What can hang from each mark:
vefeki: fene
sikezu: fene
fene: pumef sikezu
gagu: fala lerat nutudi
lerat: tuvubot
pumef: fene gagu
vebu: fene
tuvubot: nutudi pumef sumop vebu
nutudi: gagu sikezu

In the rows, 128 means zero.
Known rows, with every way that one mark hangs from another:
(pumef (fene sikezu) (gagu lerat)): [ 93 159 123 116 152 173 130 118 111 109 179 105  98 126 131 106 154  79
 135 141  99 219 145 139]
(fene sikezu): [157 118 110 126 106 135 146 145 114  89 107  93 122 126 121 154 124 143
 132  80  76 140 147 131]
(lerat (tuvubot sumop)): [ 82 154 114 142 167 107  74 153 163 146  86 150  95 124 120 207 163 121
 126 118 104  82 146 116]
(gagu (lerat (tuvubot nutudi pumef))): [ 87 165 125  97 171 103  84 168 137 148  43 136 157 135 100 189 141 131
 125 165 126  93 118 116]
(lerat (tuvubot (nutudi gagu) sumop vebu)): [122 102 106 174 167 110  97 157 143 163 117 134 107 120 110 183 174 161
 127 146 124  47  96 119]
(vefeki (fene (pumef (gagu lerat)) sikezu)): [120 138 100 141  83 140 116 112 119  86 169  78 143  97 134  55 105 105
 127 113 129 175 153 158]
(fene (pumef gagu)): [148 103 119 116 125 133 118 106 119 114 131 142 104 116 115  85 125  94
 110 102 143 174 143 158]
(vebu (fene pumef)): [136 156 167 118 107 153 131  98 146 142  80 125 140  79 110  94 119 118
 145 123 125 129 159 127]
(lerat tuvubot): [ 94 151 117 141 163  90 105 149 158 124  69 149  89 127  94 189 146 148
 113 136 103  64 143 121]
(fene pumef sikezu): [166  99 105 105  88 157 113 118  97 113 117 101 134 108 135 106 109  88
 139  60 105 201 130 140]
(tuvubot (nutudi gagu) sumop vebu): [203  54 116 169 126 127 120 158 118 163 154 113 140 117 122 158 157 167
 127 133 128  60  87 118]
(fene (pumef gagu) sikezu): [143  95  99 120 111 164 131 106  90 101 149 102 112 114 135  74 132  88
 134  63 118 228 137 167]
(sikezu fene): [132 142 125 113 103 109 186 155 172 131 110 112  93 137 124 144 104  96
 114 126 101 112 149 122]
(nutudi (gagu fala) (sikezu fene)): [178  69 150 149  99 102 154 126 129 122 210 146 143 169 147 125  73  67
  91  86  94  83 131 104]
(lerat (tuvubot (nutudi gagu) (vebu fene))): [118 119 129 178 163 110 137 141 144 152  92 126 109 105  84 147 163 193
 132 172 124  32 100 123]
(pumef (gagu fala lerat nutudi)): [113 143 137 116 153 122 143 146 128 111 149 162 127 157 120 122 132 184
 146 174 146 138 142 141]
(gagu fala (lerat tuvubot) nutudi): [ 90 177 143  97 150 107  91 172 146 155  97 181 161 156 125 185 112 203
 180 202 141  91 114  90]
(gagu lerat nutudi): [130 174 131  56 125  80 104 184 131 150  48 144 176 137 120 169  88 165
 130 175 139  68 129 109]
(fene (pumef (gagu lerat nutudi))): [131 127 118  83 128 122 105 125 114 137 111 148 134 120 125  88 111 104
 120 131 163 165 130 152]
(sikezu (fene pumef)): [138 130 120  98  91 124 164 136 162 149 119 117 102 123 135 112  94  58
 119 112 121 152 136 127]
(pumef (gagu fala)): [136 108 138 161 147 139 163 117 134  78 176 154  84 150 106 117 152 174
 129 133 119 150 159 150]
(vebu (fene (pumef (gagu lerat)) sikezu)): [107 162 152 115 121 187 138 102 124 133 104 103 144  85 121  66 139 104
 164 108 115 196 157 152]
(lerat (tuvubot nutudi pumef sumop)): [ 79 127 104 156 174  95  88 134 132 147  79 125 120 131 123 209 168 125
 128 123 135  81 116 109]
(pumef fene (gagu fala lerat nutudi)): [ 98 158 145 120 151 147 135 111 122 124 201 151 107 146 135 113 132 137
 157 196 143 176 135 112]
(fene (pumef (gagu nutudi)) sikezu): [138 100  93 113 108 146 136 109  83 108 143 104 121 119 143  73 119 107
 139  76 136 209 127 161]
(gagu fala lerat (nutudi (sikezu fene))): [139 147 162  91 103 113 132 163 138 152 128 166 185 186 165 156  89 170
 147 169 152 105 103  95]
(lerat (tuvubot nutudi sumop)): [100 122 114 164 161  97  89 151 154 161  77 141  91 139 122 214 179 147
 138 143 128  63 121 110]
(tuvubot pumef sumop vebu): [139 128 109 126 152 157 104 134 112 108 127 104 177  95 132 160 148 141
 103  78 122 130 110 136]
(vebu (fene sikezu)): [126 163 156 135 111 160 161 118 138 116  85  93 137  93 112 118 134 150
 159 109  85 125 167 127]

Rows:
[158 115 126 105  89  69 153 136 121 138  97 131 145 159 160 137  82 137
  95 118 161  68 111 116] => (gagu (nutudi (sikezu (fene pumef))))
[122 127 115 109 108 130 177 128 156 139 139 118  86 128 134  90 110  57
 115 115 130 172 140 148] => (sikezu (fene (pumef gagu)))
[ 44 158  99 143 198 111  84 126 136 123 107 135 108 122 121 182 168  97
 112 101 120 119 144 134] => (lerat (tuvubot (pumef gagu) sumop))
[127 116 146 162 134 132 158  80 108 101 225 149  91 163 153 109 137 150
 128 158 151 152 128 116] => (pumef fene (gagu fala (nutudi sikezu)))
[ 81 190 126  90 177 135  78 161 140 139  73 135 159 111 100 168 140 128
 116 162 112 117 112 121] => (gagu (lerat (tuvubot (pumef fene) vebu)))
[136 123 112 154  80  96 124  97 124  89 165 105 140 111 136  61  94 123
  95 127 166 109 146 151] => (vefeki (fene (pumef (gagu (nutudi sikezu)))))
[166  99 141 123  88 111 147 123 137 127 118 130 130 161 160 125 108  77
  73  79 134 120 118 133] => (nutudi (sikezu (fene pumef)))
[ 88 167 115 104 146 144 139 122 100 121 170 106 111 132 142 108 135 109
 144 159 124 189 132 130] => (pumef (fene sikezu) (gagu lerat nutudi))
[116 148 148 131 115 181 152  90 123 122 114  99 130  85 123  62 140 112
 159  97 116 190 159 152] => (vebu (fene (pumef gagu) sikezu))
[183  85 149 174 118 161 183 115 124 143 103 104 127 101 101  78 178 230
 140 170 167  99  83 153] => (tuvubot nutudi (vebu (fene (pumef gagu))))
[111 131 115 150 141 160 158  95 107  87 199  99  69 125 129 105 155  95
 126 120  98 201 151 140] => (pumef (fene sikezu) gagu)
[114 151 143 126 114 167 157  92 116 129 111 100 137  88 128  63 130 126
 164 107 128 175 154 148] => (vebu (fene (pumef (gagu nutudi)) sikezu))
[166  83 126 130 128 102  83 166 128 182 126 126 150 136 131 188 132  92
 141 135 119  74 126  97] => (tuvubot (nutudi (gagu lerat)) sumop)
[132 150 153 120  99 176 140  99 126 132  93  98 146  80 124  87 123 115
 165  95 106 169 155 133] => (vebu (fene pumef sikezu))
[106 156 154 110 140 102  85 161 134 152 104 187 179 181 151 184 116 197
 150 179 154  79  98  95] => (gagu fala (lerat tuvubot) (nutudi sikezu))
[112 143 119  92 113 136 164 140 160 150 129 121  99 129 135  92 110  51
 119 126 131 180 139 147] => (sikezu (fene (pumef (gagu lerat))))
[ 94 165 134 156 167 130 129 141 163 130  73 135 106  98  88 151 170 197
 125 154 112  63 122 135] => (lerat (tuvubot (vebu fene)))
[151 142 148 136 123 193 106 126 146 157 121 121 152  73 135 114 166 148
 144 109 130 136 121 139] => (tuvubot sumop (vebu (fene pumef)))
[182  86 161 121 120 110  88 141 114 122 176 168 188 162 131 143  80  88
  94 104  97  83 129 103] => (nutudi (gagu fala lerat) sikezu)
[129 125  97 158  79 135 130 100 116  77 179  75 129  96 133  55 105 111
 122 103 129 167 155 158] => (vefeki (fene (pumef gagu) sikezu))
[180  97 154 143  96  93 144 125 115 107 146 166 154 180 152 160  96 218
 133 135 150  71 114  98] => (gagu fala (nutudi sikezu))
[119 119 131 168 136 185 163  83 109  82 242 117  71 139 134 104 158 121
 158 129  99 226 148 128] => (pumef (fene sikezu) (gagu fala))
[183  60 146 138  89 114 139 112 123 133 216 149 147 158 154 103  65  39
  95  76 110 115 122 108] => (nutudi (gagu fala) (sikezu (fene pumef)))
[132 155 137  59 104  85 113 168 130 167  69 141 187 160 162 141  79 117
 107 149 163  91 103 115] => (gagu lerat (nutudi (sikezu (fene pumef))))
[ 70 162 104 146 184 141  81 124 135 132 123 125 122  99 123 183 169 119
 117 120 117 116 107 115] => (lerat (tuvubot (pumef fene) sumop vebu))
[108 116 103 166 174 103 132 137 124 122  74 117 124 122  93 172 168 200
 111 149 141  60  83 130] => (lerat (tuvubot nutudi pumef vebu))
[143  98 120 117 141  96 118 112  85 139 142  95 171 121 109 151  92  69
 117 147 123 102 109  84] => (tuvubot (nutudi (gagu lerat)) (pumef fene))
[136 120 129  97 125 138 108 118 116 132 142 160 136 129 130  87 112 121
 142 137 161 182 128 144] => (fene (pumef (gagu fala lerat nutudi)))
[158  91 146 139  96 128 159 112 135 120 154 139 120 170 163 108 120  89
  84  85 141 143 119 141] => (nutudi (sikezu (fene (pumef (gagu fala)))))
[169  99 149 131  81 105 161 121 126 130 159 159 148 178 168 135  85 174
 139 132 160 106 105 101] => (gagu fala (nutudi (sikezu (fene pumef))))
[129 110 114 175 160 104 134 155 146 136  74 132  94 129  90 174 180 222
 120 171 135  43  88 130] => (lerat (tuvubot nutudi vebu))
[156  88 130 126 114 129 126  95 106 116 158 158 124 141 142  84 115 128
 121 110 168 166 124 146] => (fene (pumef (gagu fala (nutudi sikezu))))
[ 91 171 129 101 155 123 130 122 119 131 157 133 106 132 129 115 131 112
 126 186 143 152 138 124] => (pumef fene (gagu lerat nutudi))
